(in the rows, 128 means zero)
Known rows, with every step that occurs:
sovanel-punis: [154  88 111 148 118 129 147 150 187 135 147 114 137 111 115 158 145 153
  54 113]
bagisid-peme-neti-keko-sopizef: [123 115 123  87 155 155 136 120 118 143 110 151 128 123  69 147 128 148
 131  42]
punis-bagisid-peme-neti-keko: [138 130 113 143 149 143 135 126 130 163 131 144 130  53  64 135 130 135
 109 136]
neti-punis: [134  92 129 133 116 118 144 155 167 125 155 126 128 128 116 115 144 140
 176 116]
sovanel-punis-peme-bagisid: [157 118 126 212 118 132 136 165 186  92 158 129 128 124 171 153 138 162
  19 106]
sovanel-punis-keko-bagisid-peme-neti: [148 172 113 128 161 136 154 127 139 203 144 145 133 145  32 167 155 162
  15 120]
bagisid-peme: [131  97 132 128 132 150 124 166 193 152 148 104 119 114  53 142 121 138
 122 134]
punis-damuzeg: [127  75 118  93 110 149 118 171 206 128 153 114 118 149 126 135 128 158
 137 140]
sovanel-punis-keko-sopizef: [145  87 115 108 136 146 143 102 190 110 114 123 132 154 137 167 154 167
  12  22]
keko-bagisid-peme: [124 136 133 152 139 141 120 183 201 185 149 101 130 146  58 155 127 138
 119 145]
punis-keko: [128  89 120  99 123 143 134 115 207 127 140 113 140 163 130 148 143 155
  80 131]
neti-keko: [121  93 119 106 111 136 135 112 181 131 128 111 146 134 148 146 141 145
 124 140]
keko-bagisid-peme-neti: [126 149 121 147 153 142 128 186 148 200 157 138 136 144  31 153 131 141
 124 136]
keko-bagisid-peme-neti-punis: [131 164 128 145 154 123 146 175 111 196 162 152 120 133  28 123 144 138
 182 122]
punis-keko-bagisid-peme-neti: [124 161 121 115 160 146 135 138 153 196 149 139 133 171  36 158 142 151
  87 139]
punis-keko-sopizef: [121  76 125  91 136 156 125 113 204 105 118 117 136 179 140 156 140 158
  79  40]
neti-keko-punis-bagisid-peme: [111 141 124 166 136 124 133 131 162 138 116 112 140  63  89 138 142 128
  46 150]
peme-bagisid: [131  94 112 177 114 140 125 173 211  91 152 129 148 149  88 154 129 147
 117 115]
bagisid-peme-neti-keko: [128 126 120  97 141 144 142 118 121 164 135 148 130 108  54 142 132 143
 131 133]
sovanel-punis-neti: [158 100 105 150 106 130 154 118 158 155 151 127 132 100 124 176 141 155
  28 115]
sovanel-punis-keko: [151  97 112 115 123 135 149 100 191 131 141 118 137 138 125 160 155 163
  11 115]
punis-bagisid-peme-neti: [146 113 116 171 157 146 129 173 149 162 155 138 127  57  40 138 122 133
 109 126]
neti-punis-keko-sopizef: [126  93 136  92 137 134 141 105 169  99 125 134 124 168 138 123 148 156
 134  23]

Rows:
[141  99 127 176 143 145 119 171 202 146 146 102 123  58  67 137 116 131
 100 134]  punis-bagisid-peme
[133 104 130  97 123 128 148 105 169 121 149 123 128 151 126 118 155 150
 135 117]  neti-punis-keko
[121 156 131 146 137 129 134 137 125 177 152 139 139 162 215 145 148 153
 103 148]  punis-peme-neti-keko-bagisid
[100 117 121 124 112 116 139 121 161 119 120 116 155 144 148 144 158 141
  66 146]  neti-keko-punis
[127 143 113 188 157 126 134 180 129 154 145 142 137  63  38 135 138 128
  54 131]  keko-punis-bagisid-peme-neti
[115  82 121 101 122 149 130 114 179 109 103 119 140 149 163 151 135 151
 123  48]  neti-keko-sopizef
[113 149 134 127 132 140 129 136 181 183 128 104 133 143  83 154 136 140
 120 156]  neti-keko-bagisid-peme
[133 108 133 196 119 138 119 177 201  87 165 121 130 148 174 143 125 152
  89 124]  punis-peme-bagisid
[140 104 131 148 136 138 129 167 136 142 167 136 126 132 185 134 133 150
 104 126]  punis-peme-neti
[116 133 101 163 135 113 143 127 119 134 128 151 158  83 133 138 157 135
  56 138]  peme-neti-keko-punis-bagisid
[138 113 119 126 150 148 135 167 140 162 158 140 126 110  27 140 125 141
 129 122]  bagisid-peme-neti
[140 128 129 125 147 132 151 159 102 161 162 156 115 101  20 113 133 139
 184 112]  bagisid-peme-neti-punis
[128 156 117 116 142 118 152 126 122 171 160 158 141 182  99 130 163 154
 140 122]  peme-neti-punis-keko-bagisid
[133 127 134  82 167 145 147 113 107 134 129 164 112 142  38 121 141 155
 144  14]  bagisid-peme-neti-punis-keko-sopizef
[152 131 119 140 128 129 159 106 104 146 143 146 128 107 205 143 154 162
  36 114]  sovanel-punis-peme-neti-keko
[129 119 126 122 129 137 141 119 117 141 146 142 130 128 214 133 141 153
 103 138]  punis-peme-neti-keko
[135 106 118  86 127 130 142 162 118 140 169 165 111 137  96 102 145 159
 199 116]  peme-neti-punis-damuzeg
[118 162 126 126 123 142 136 104 153 201 132 115 133 132  88 174 134 144
  94 159]  punis-neti-keko-bagisid-peme
[138 107 117 127 131 119 153 149 113 140 166 161 131 125  90 114 148 143
 185 107]  peme-neti-punis
[138 103 153 157 123 120 137 154 152 122 165 117 108 125 208 105 140 145
 150 117]  neti-punis-peme
